Each row comes from the steps of one walk. Every step used is in the known rows, and no mark comes twice. Write the walk behind each row, first mark first.
Known rows:
M -> T -> C -> G -> H: 10.6, 22.3, -5.0, 6.9, 13.4, 16.2, -20.7, -5.2, 33.1, -28.5, 63.1, 1.7, -11.8, 3.8, 3.5, 39.4, 21.3, 2.2, 30.3, 0.3, -11.0
H -> T -> M -> J: 10.2, 2.8, -10.5, 30.8, 39.2, -15.6, -31.9, 5.7, 10.3, -13.2, 17.1, 0.6, -32.9, 7.3, -11.6, 23.0, -45.3, -22.7, -9.3, -14.7, -18.3
G -> H -> J -> T: 19.1, 2.2, -7.8, 3.9, 19.1, 11.6, -7.9, -17.2, 23.1, -12.3, 41.9, -13.0, -4.1, -15.3, 8.4, 32.9, -52.8, -2.3, 18.5, -15.0, -0.3
C -> G -> J -> H: -17.1, 18.9, -20.6, 7.1, 10.9, 9.7, -7.5, 8.6, 25.5, -28.5, 37.4, -2.1, -9.0, -19.2, -2.1, 39.4, -33.1, -16.3, 22.7, -1.2, -13.8
J -> H -> T -> M: -8.4, 13.4, -19.0, 16.6, 33.4, 4.0, -29.5, 12.7, -2.1, -16.0, 24.9, -0.3, -27.9, 0.9, 3.2, 18.0, -19.9, -22.3, 8.0, -11.7, -24.9
G -> T -> M -> J: 6.4, -9.9, -4.7, 25.6, 12.6, -5.8, -23.4, -9.7, 15.3, -7.8, 33.7, -1.3, -33.8, 9.2, -8.7, 27.7, -19.6, -26.2, 8.6, -12.9, -15.5
M -> J: 7.6, -8.8, -8.1, 4.4, 18.1, -14.0, -14.6, -3.7, 19.4, -7.8, 16.8, -4.1, -16.3, -10.1, -1.8, 22.2, -35.5, -6.9, -2.0, -3.7, -7.2
J -> T -> C: 1.6, -2.8, 12.1, -5.1, 23.5, 22.0, 1.6, 5.1, 36.7, -3.4, 27.3, 12.5, -2.7, 4.7, -0.1, 23.1, -16.4, 6.4, -4.0, 6.3, -0.2
C -> G -> J: -8.2, 15.5, -6.3, 15.0, 4.7, -3.3, -1.3, 14.0, 34.4, -19.9, 29.9, -2.0, -3.7, -2.9, -17.3, 38.2, -37.1, -17.3, 11.6, 7.0, -5.1
M -> T -> C -> G -> J: -0.5, 21.9, 5.5, 19.2, 15.9, 4.5, -12.1, 13.5, 46.5, -26.6, 43.6, 16.1, -17.0, 2.6, -13.2, 47.7, -10.0, -12.1, 13.5, 1.3, -1.2
M -> J -> H -> T -> C: -1.9, 3.8, -13.6, 7.8, 39.0, 8.2, -31.3, -1.6, 26.5, -16.1, 25.9, 3.2, -28.2, -17.0, 10.6, 31.8, -39.0, -0.2, -0.7, -14.7, -25.1
G -> H: 16.3, -0.1, -16.3, -3.8, -8.8, 5.4, -3.9, -5.2, 10.3, -10.2, 39.6, -14.2, -3.4, -6.4, 11.4, 21.5, -15.3, 1.6, 15.2, 2.4, -8.4
T -> M -> J -> H: -2.2, -6.4, -31.2, 7.3, 29.3, 3.1, -31.6, -7.8, 1.6, -25.8, 26.6, 3.3, -26.6, -12.6, 7.6, 22.7, -19.7, -15.7, 13.9, -15.5, -20.0
M -> T -> C: 4.3, 6.3, 8.0, 1.0, 18.9, 1.9, -13.7, 10.9, 28.3, -12.6, 28.8, 12.1, -21.0, 8.3, 3.5, 26.8, 15.0, -0.3, 7.8, 2.8, -2.5
T -> C -> G -> H: 4.6, 12.8, -18.7, -1.1, 2.1, 23.6, -9.2, -9.3, 37.3, -26.6, 52.5, -6.2, 4.1, 5.7, 4.1, 30.5, 11.2, 9.0, 24.2, 9.6, -11.4
T -> M -> J: 7.0, -10.9, -15.6, 15.6, 23.0, -9.8, -23.7, -4.2, 10.0, -18.2, 16.9, 2.9, -21.5, 2.5, -3.9, 20.3, -23.4, -17.5, 1.0, -8.5, -9.1
H -> J -> M -> T -> C -> G: -8.8, 19.3, -14.8, 21.8, 36.6, 10.0, -39.1, 13.0, 51.5, -38.5, 45.4, -2.2, -21.3, 14.2, -11.4, 40.2, 0.5, -25.5, 22.0, -6.9, -7.6
C -> G -> H -> J: 3.2, 16.0, -23.9, 8.6, 17.6, 1.1, -16.7, -19.5, 30.7, -29.7, 43.9, -22.8, -0.8, -6.3, -2.0, 36.2, -21.8, -5.7, 33.1, -6.0, -5.3
C -> G -> H -> J -> M: 1.9, 13.1, -41.8, 15.1, 5.0, 15.2, -28.0, 1.8, 32.6, -36.7, 51.9, -27.7, -2.4, 2.8, -2.8, 35.9, -29.4, -22.9, 29.9, -8.0, -13.1
H -> T -> C -> G -> J: -4.3, 23.8, 0.0, 27.8, 22.8, 12.1, -10.7, 18.6, 51.6, -21.3, 30.5, 2.8, -10.0, 7.5, -18.5, 41.5, -40.4, -12.4, -2.4, 4.1, -9.2
H -> T -> C -> G: -7.9, 23.6, 0.2, 18.2, 39.7, 3.2, -18.3, 10.1, 42.5, -16.2, 26.2, -1.6, -11.7, 13.7, -15.5, 26.9, -6.5, -1.4, 2.3, 8.1, -17.4
M -> J -> T -> C -> G -> H: 18.2, 5.8, -6.9, 8.7, 25.1, 27.4, -17.1, -21.1, 44.5, -22.2, 61.4, 5.0, -4.0, -11.0, -2.6, 43.4, -33.6, 7.6, 15.9, -6.7, -10.0

Write each row's walk:
9.9, 23.4, -27.0, 23.5, 15.7, 5.1, -40.7, 2.4, 28.0, -37.1, 64.3, -20.1, -18.7, 1.9, -5.8, 43.9, -22.4, -30.2, 33.6, -17.3, -13.0 => C -> G -> H -> J -> M -> T
2.3, 9.5, -8.5, 25.0, 29.1, -9.2, -22.2, 16.8, 8.0, -11.9, 17.7, -3.0, -24.3, 16.6, -10.2, 15.2, -22.4, -22.3, -5.8, -3.8, -15.0 => H -> T -> M
1.2, 22.3, -9.9, 28.6, 4.7, 5.1, -23.5, 37.1, 32.3, -30.4, 50.6, 0.5, -22.7, 7.1, -18.0, 45.7, -36.9, -40.2, 13.1, -3.7, -9.9 => C -> G -> J -> M -> T
0.2, 11.4, -42.0, 11.9, 8.2, 33.8, -29.3, -3.9, 48.1, -42.7, 54.4, -18.8, -1.2, 8.4, 5.4, 37.7, -11.6, -12.6, 27.2, -2.7, -11.0 => T -> C -> G -> H -> J -> M
-5.4, 21.2, -16.9, 33.9, 13.7, 23.5, -20.7, 35.5, 53.2, -28.1, 39.3, -0.9, -13.9, 17.4, -18.0, 42.9, -48.2, -31.3, -5.8, 3.1, -16.9 => H -> T -> C -> G -> J -> M
-12.0, 14.3, 10.1, 16.1, 6.8, -2.9, -9.0, -3.2, 31.5, -8.1, 43.7, -13.3, -14.4, 9.2, -18.1, 31.4, -3.1, -14.6, 21.9, 5.0, -17.0 => C -> G -> T
3.8, 0.1, 2.3, 12.1, 26.3, 9.3, -5.6, 8.7, 10.8, -9.3, 27.8, 9.5, -14.1, 6.1, -7.6, 15.6, -21.8, -16.2, 0.5, -1.9, -1.2 => J -> T -> M
-13.2, 29.0, -21.6, 35.9, 32.5, 9.8, -27.7, 18.3, 17.8, -34.4, 37.7, 2.3, -26.4, -4.3, -13.7, 39.8, -41.0, -32.4, 11.8, -11.5, -24.3 => C -> G -> J -> H -> T -> M
-7.1, 5.7, -18.5, -0.1, -0.9, 10.0, -3.6, 12.5, 15.7, -18.0, 28.5, -1.8, -12.6, -23.5, 9.6, 32.6, -41.3, -14.8, 11.2, -3.8, -9.3 => G -> J -> H
9.0, 27.2, -22.2, 31.3, 23.1, 4.6, -28.0, 1.0, 11.6, -25.0, 48.3, -11.9, -15.6, 13.2, -9.8, 27.8, -16.0, -18.0, 16.5, -6.1, -22.7 => C -> G -> H -> T -> M
12.0, -1.2, -39.0, 7.3, -3.5, 15.4, -23.3, 3.1, 21.2, -27.0, 42.2, -25.7, -7.1, -1.8, 11.6, 30.3, -41.6, -21.4, 19.5, -11.1, -6.9 => G -> H -> J -> M
-5.5, 20.5, 9.0, 8.2, 29.3, -0.6, -19.2, 5.6, 39.5, -21.8, 41.9, 11.1, -15.7, 9.6, -9.0, 32.8, 23.5, -2.2, 19.2, 5.5, -8.2 => M -> T -> C -> G
-2.3, 16.7, -10.2, 16.4, 15.2, 4.9, -12.6, 18.7, 15.1, -12.4, 29.0, -2.9, -21.7, -19.4, 4.7, 36.1, -65.1, -18.9, 1.4, -12.0, -18.9 => G -> J -> H -> T
-11.6, 13.9, 3.1, 10.0, 47.8, 15.0, -10.7, -10.5, 56.7, -24.9, 34.7, 4.1, -1.8, 0.2, -14.0, 36.0, -25.6, 0.8, 16.7, -1.8, 3.0 => H -> J -> T -> C -> G
-9.2, 13.9, -7.8, 12.2, 8.1, 16.0, -0.3, 9.5, 53.2, -27.8, 32.3, 7.6, -0.7, 1.8, -10.7, 38.5, -20.1, -7.0, 8.3, 12.5, -2.8 => T -> C -> G -> J
1.2, 11.7, -27.2, 4.8, 18.1, 18.9, -18.0, -21.9, 46.5, -36.5, 45.2, -13.7, 3.7, 0.2, 3.8, 37.9, -2.6, 6.0, 31.1, -2.5, -2.9 => T -> C -> G -> H -> J
17.4, 10.3, -11.2, 7.3, 7.8, 20.1, -15.3, 0.7, 26.8, -9.9, 40.8, -8.4, -11.0, 4.7, 11.5, 26.8, -20.4, 5.6, 2.6, -0.3, -15.1 => G -> H -> T -> C
11.7, -9.9, 11.4, 2.9, 31.0, 11.1, -9.6, -5.7, 39.0, -5.7, 28.5, 13.8, -12.3, -6.6, -0.5, 30.5, -43.0, 5.0, -8.1, -3.2, -2.6 => M -> J -> T -> C
-1.6, 6.1, -4.8, 34.7, 21.5, -5.2, -28.3, -14.0, 26.8, -18.3, 43.7, -4.1, -29.8, 13.7, -23.0, 36.0, -9.5, -24.8, 18.5, -9.9, -19.6 => C -> G -> T -> M -> J
3.3, 8.0, -13.9, 12.6, 37.7, -9.9, -30.9, 0.4, 11.6, -10.1, 24.6, -6.2, -28.4, -19.0, 3.5, 27.4, -58.0, -11.0, 0.7, -20.0, -26.1 => M -> J -> H -> T
-5.4, 19.1, -6.4, 15.3, 18.5, 15.7, -30.3, 28.7, 43.2, -30.5, 48.9, 5.8, -19.9, 18.6, -12.0, 34.3, 17.9, -19.8, 14.1, 5.8, -13.1 => J -> M -> T -> C -> G
7.8, 14.4, -20.8, 22.1, 34.2, 16.8, -20.9, -19.1, 23.1, -34.5, 57.3, -6.9, -6.2, 1.0, -10.1, 36.2, -30.4, -17.4, 29.9, -16.0, -4.2 => C -> G -> H -> J -> T -> M
2.4, 0.3, -2.4, 17.1, 43.5, 4.1, -14.1, -3.1, 20.2, -17.2, 24.2, 5.3, -16.2, 3.5, -9.1, 21.9, -38.0, -19.3, 7.2, -13.0, 3.8 => H -> J -> T -> M
19.8, 12.3, -12.3, 11.4, 6.2, 3.2, -13.6, 2.4, 8.5, -5.4, 36.8, -19.2, -12.1, -1.0, 3.5, 24.2, -38.0, -5.2, 6.2, -5.9, -17.7 => G -> H -> T
-20.0, 25.6, -12.7, 9.6, 41.7, 15.7, -26.5, 5.3, 34.7, -22.8, 39.5, -1.4, -15.1, -1.6, -2.7, 31.0, -5.8, -0.1, 14.3, -0.6, -25.8 => J -> H -> T -> C -> G
17.9, 18.3, -27.0, 36.8, 32.4, -2.9, -39.4, -12.6, 14.9, -26.3, 49.1, -9.8, -21.9, 3.6, -11.7, 35.7, -40.2, -22.5, 12.6, -17.7, -24.5 => C -> G -> H -> T -> M -> J
2.2, 7.6, -12.6, 17.6, 23.5, -6.6, -33.3, 20.3, 23.1, -24.5, 31.6, -10.5, -29.0, 5.6, -2.8, 30.2, -28.2, -32.3, 14.0, -14.8, -5.5 => H -> J -> M -> T
16.0, 0.9, -17.5, 13.7, 24.3, 16.5, -15.8, -19.1, 15.2, -21.3, 45.5, -5.5, -9.9, -2.4, 5.4, 30.4, -40.7, -14.3, 20.0, -20.5, 1.8 => G -> H -> J -> T -> M
